Each row was made from one small tree. The marks that hang from a mark follow it in brackets, in alphabetical order. Every link used is in the known rows. Write each row's tree.
Known rows:
misi[diguz[gedag guduzam zaro]]: [ 5.61 -1.88 -0.80  1.10 -2.27 -4.00  0.70  0.89 -0.18  3.38  2.04  2.15
  2.10 -2.84 -1.14 -1.74  4.10 -2.12 -1.24  0.44  0.19]
fovo[zaro[susugi[gumedep misi[diguz]]]]: [ 2.69 -2.29  2.66 -0.90 -3.04 -2.25  0.82  1.17  1.85  2.79  0.41  4.85
  1.54 -2.75  3.04 -4.26 -0.23 -0.07  2.16  0.70 -2.47]
misi[diguz[gedag[fumiz] guduzam zaro[susugi[gumedep]]]]: [ 5.31 -2.91  0.31 -2.21 -3.56 -5.48  2.12 -0.56  0.98  6.19  3.68  3.24
  4.70 -6.39  0.82 -5.17  3.80 -1.41  2.76  1.22 -2.34]
zaro[susugi[gumedep[fovo] misi]]: [ 0.39 -0.60  2.27 -0.69 -3.91 -0.89 -0.52  1.17  1.39  1.57  0.12  3.61
  1.06 -2.44  2.20 -4.30 -3.30  0.61  1.86  0.15 -4.13]
fovo[zaro[susugi[misi]]]: [ 0.51 -2.75  1.10  0.24 -2.98 -1.07  0.06  0.43  2.25  1.51  0.56  3.62
  1.50 -1.01  0.31 -1.00 -1.53 -0.25  0.65  0.01 -1.88]
fovo[zaro[susugi[gumedep]]]: [ 0.76 -2.55 -0.60 -0.99 -3.68 -1.06  1.03  0.05  1.81  2.56  1.59  3.31
  2.69 -3.19 -0.18 -2.84 -1.29  0.51  1.60  1.17 -1.72]
bokur[fovo[zaro[susugi]] vopal]: [-0.08 -0.75  0.84 -2.19 -1.36 -0.73  2.78 -0.61  1.56  1.39  0.51  3.31
 -2.46 -6.32 -0.24  0.42 -3.22  0.98  1.91 -0.80 -1.19]
diguz[gedag[fumiz] guduzam zaro[susugi[gumedep[fovo]]]]: [ 4.95 -2.63 -0.19 -1.75 -5.99 -4.80  1.29 -1.13  1.57  5.49  3.39  4.16
  5.26 -7.23 -2.15 -4.57  1.36 -0.59  2.48  1.26 -3.20]
susugi[gumedep misi[diguz[gedag[fumiz] zaro]]]: [ 6.43 -2.64  3.72 -3.49 -1.76 -4.79  1.37 -1.28  1.39  3.82  0.25  2.86
  1.98 -3.68  2.26 -3.78  2.62 -0.83  4.16  2.69 -4.00]
fumiz[guduzam]: [-0.64  1.10  0.01 -0.74 -0.09 -0.66  0.22 -0.04  0.55  0.42  0.35  2.26
 -2.04 -0.30 -1.09 -0.68 -0.98 -0.02 -0.24 -0.63  0.03]
susugi[gumedep[fovo[zaro]] misi[diguz[gedag]]]: [ 6.86 -1.20  3.62  0.76 -4.03 -3.21  0.38  1.35  1.17  3.27 -0.93  6.95
  1.93 -3.13 -0.23 -4.24 -0.45 -0.37  2.13  2.70 -2.90]
gumedep[susugi[misi[diguz[guduzam zaro]]]]: [ 3.84 -1.68  1.70  1.70 -3.53 -3.49 -0.75  1.75  0.33  1.47  0.63  2.17
  0.18 -1.03  1.86 -2.43  3.66 -1.40 -0.28 -2.35 -0.96]
bokur[fovo[zaro] vopal]: [ 1.93  0.10  2.06 -2.41 -0.45 -0.39  2.51 -1.53  1.49  0.29 -0.68  2.39
 -4.00 -4.83 -1.13  1.32 -1.66  1.18  2.15  0.13 -0.63]
misi[diguz[gedag[fumiz] guduzam zaro[susugi]]]: [ 4.25 -2.70 -0.24 -0.87 -2.29 -5.21  1.69 -0.21  0.33  5.53  3.28  2.97
  4.66 -5.52 -0.16 -2.67  4.29 -1.75  1.22 -0.21 -0.55]
zaro[susugi]: [-2.04 -0.76 -1.04 -0.18 -0.92 -0.07  0.26  0.70  0.05  1.31  1.20  0.93
  1.50 -1.55  0.87 -0.78 -1.45 -0.12 -0.14 -0.80 -0.65]
zaro[susugi[gumedep[fovo] misi[diguz[guduzam]]]]: [ 3.27  0.06  3.06  0.69 -4.07 -2.68 -0.23  2.14  1.29  2.89  1.02  5.01
  1.26 -2.80  3.21 -6.00  0.27 -0.39  0.81 -1.41 -2.63]
misi[diguz[gedag zaro[susugi[gumedep]]]]: [ 2.92 -2.94 -0.81 -1.38 -2.83 -3.52  1.64  1.25 -0.32  4.42  2.26  3.19
  3.38 -5.46  1.23 -3.80  0.34 -1.22  1.12  1.70 -2.57]
diguz[gedag[fumiz] guduzam zaro[susugi[gumedep misi]]]: [ 4.86 -3.99  1.35 -2.74 -5.33 -4.88  0.95 -1.41  3.11  4.92  3.45  2.83
  3.11 -4.07  0.51 -4.93  1.33 -1.20  3.41  2.21 -4.77]
fovo[zaro[susugi[misi[diguz[guduzam]]]]]: [ 3.33 -2.09  1.86  1.51 -3.37 -2.87  0.31  1.59  2.02  2.87  1.52  5.00
  1.65 -1.44  1.38 -2.97  1.91 -1.33 -0.21 -1.18 -0.24]
bokur[fovo[zaro]]: [ 2.04 -1.04  1.73 -1.49 -1.00 -0.74  1.36 -0.67  1.81  0.81 -0.32  2.66
 -1.12 -3.37 -2.31  1.32 -0.56  0.22  1.13  0.63  0.61]

Write each row's tree:
[ 2.37 -0.77  2.21  2.52 -4.63 -1.22 -1.29  1.50  0.85  0.39 -1.46  5.03
  0.89 -1.15 -1.28 -1.06 -1.14  0.56  0.59 -1.13 -1.64] : gumedep[fovo[zaro] susugi[misi]]
[ 5.02 -1.82  2.03  0.21 -2.12 -3.41 -0.28  0.47  1.30  1.45  0.87  1.87
 -0.22 -1.03  1.66 -1.68  3.95 -1.64 -0.39 -1.55 -0.66] : susugi[misi[diguz[guduzam zaro]]]
[ 3.94 -3.70  0.82 -1.50 -3.99 -4.60  0.50 -1.23  2.28  4.55  3.12  2.55
  3.38 -3.25 -0.46 -2.46  1.83 -1.61  1.87  0.96 -3.21] : diguz[gedag[fumiz] guduzam zaro[susugi[misi]]]
[ 5.06 -0.36  2.76  4.00 -5.10 -2.90 -0.98  2.64  0.68  1.84 -0.67  6.27
  1.06 -1.43 -0.40 -3.04  2.45 -0.38 -0.32 -2.33 -0.07] : gumedep[fovo[zaro] susugi[misi[diguz[guduzam]]]]
[ 1.07 -1.89  1.41 -2.87 -3.29 -1.23  2.01 -0.15  2.49  2.45  1.11  3.84
  0.40 -5.72 -0.45 -2.05 -2.51  0.62  2.37  1.41 -1.42] : bokur[fovo[zaro[susugi[gumedep]]]]
[ 5.21 -2.48 -0.27 -1.07 -2.59 -4.18  1.06 -2.15  1.31  3.48  2.49  1.03
  2.94 -3.13 -2.64 -1.03  3.80 -1.33  1.39  1.43 -0.87] : diguz[gedag[fumiz] guduzam zaro]
[ 2.45 -3.28 -2.79  0.73 -4.28 -3.23  0.55  0.59  0.74  3.82  3.88  1.88
  3.42 -3.59 -2.18 -1.76  0.88 -1.97 -1.07  0.69 -1.24] : diguz[gedag guduzam zaro[susugi]]
[ 3.08 -0.81  2.41  1.27 -2.89 -2.92 -1.19  2.31 -0.93  0.90 -1.42  4.03
  0.82 -3.02  1.66 -1.42  1.30 -0.18  0.35 -2.80 -1.74] : gumedep[fovo susugi[misi[diguz[zaro]]]]
[ 8.04 -1.79  2.59  0.61 -5.29 -4.82 -0.08  1.07  1.10  3.73  1.04  5.08
  1.52 -3.75  0.12 -4.97  2.05 -1.53  0.86  1.28 -3.15] : susugi[gumedep[fovo] misi[diguz[gedag guduzam zaro]]]
[ 6.08 -1.24  1.43  3.23 -5.34 -4.59 -0.93  2.76 -0.40  3.08  0.62  5.09
  1.87 -2.96 -0.64 -3.08  2.22 -1.65 -0.76 -0.91 -2.13] : gumedep[fovo susugi[misi[diguz[gedag guduzam zaro]]]]
[ 1.73 -0.40  0.14  2.62 -4.17 -1.05 -0.65  1.53 -0.35  0.80 -0.89  4.47
  2.18 -2.51 -2.62 -0.45 -0.33  0.90  0.10 -1.17  0.21] : gumedep[fovo[zaro] susugi]
[ 4.68 -1.25  3.16 -1.54 -2.87 -4.44  1.36  0.27  1.83  5.17  2.29  3.89
  2.61 -2.89  3.14 -6.46  1.80 -1.19  3.37  1.92 -3.61] : zaro[susugi[gumedep misi[diguz[gedag[fumiz] guduzam]]]]
[ 4.49 -1.26  1.81  2.06 -3.79 -3.71 -0.74  2.80 -1.24  2.53 -0.88  5.06
  1.83 -3.36 -0.05 -1.88  0.29 -1.09  0.27 -0.56 -2.57] : gumedep[fovo susugi[misi[diguz[gedag zaro]]]]
[ 2.18 -0.17  3.50 -3.46 -1.52 -4.13  1.68  0.10  1.47  5.03  1.31  5.97
  0.64 -3.61  2.67 -5.87 -0.93 -0.76  4.03  1.89 -3.94] : zaro[susugi[gumedep misi[diguz[gedag[fumiz[guduzam]]]]]]
[ 3.81 -1.29  1.52  0.46 -3.75 -3.42  0.74  2.02  1.32  4.25  2.29  3.86
  1.32 -1.71  2.69 -6.33  0.03 -1.68  0.98  2.03 -3.41] : zaro[susugi[gumedep misi[diguz[gedag guduzam]]]]
[ 3.08  0.26  1.64 -1.19  1.32 -2.82  1.52 -0.54 -0.80  3.17  0.03  1.94
  2.47 -2.50  0.69 -1.35  2.67 -0.67  2.34  1.45 -0.16] : misi[diguz[gedag[fumiz]]]
[-0.33 -1.39  1.68 -1.65 -2.60 -0.77 -0.03  0.60  1.72  1.53  0.93  1.82
  0.34 -0.84  3.20 -3.83 -2.60  0.21  2.04  1.03 -4.08] : zaro[susugi[gumedep misi]]
[ 2.76 -1.02  1.02  1.84 -2.34 -3.15  0.23  2.39  0.73  3.78  1.99  3.65
  1.46 -0.76  1.72 -4.01  0.55 -2.16 -0.55  0.44 -1.79] : zaro[susugi[misi[diguz[gedag guduzam]]]]
[ 1.53 -2.51 -0.18 -2.14 -2.29 -2.65  1.22  0.79  0.02  3.16  1.76  2.11
  2.49 -5.26  2.68 -3.29  1.14 -0.39  1.34 -0.57 -1.71] : misi[diguz[zaro[susugi[gumedep]]]]
[ 3.71 -1.00  1.19  0.06 -4.04 -1.04  0.46 -0.25  1.31  1.29 -0.34  4.39
  2.08 -3.31 -1.86 -2.35 -0.60  0.95  1.53  0.96 -1.05] : susugi[gumedep[fovo[zaro]]]
[ 1.53  0.68  0.72 -2.13 -0.05 -2.57  1.33 -1.43  0.73  2.66  0.84  3.04
  0.11 -1.89 -2.42 -1.24 -0.26 -0.47  2.09  1.73 -0.95] : diguz[gedag[fumiz[guduzam]]]
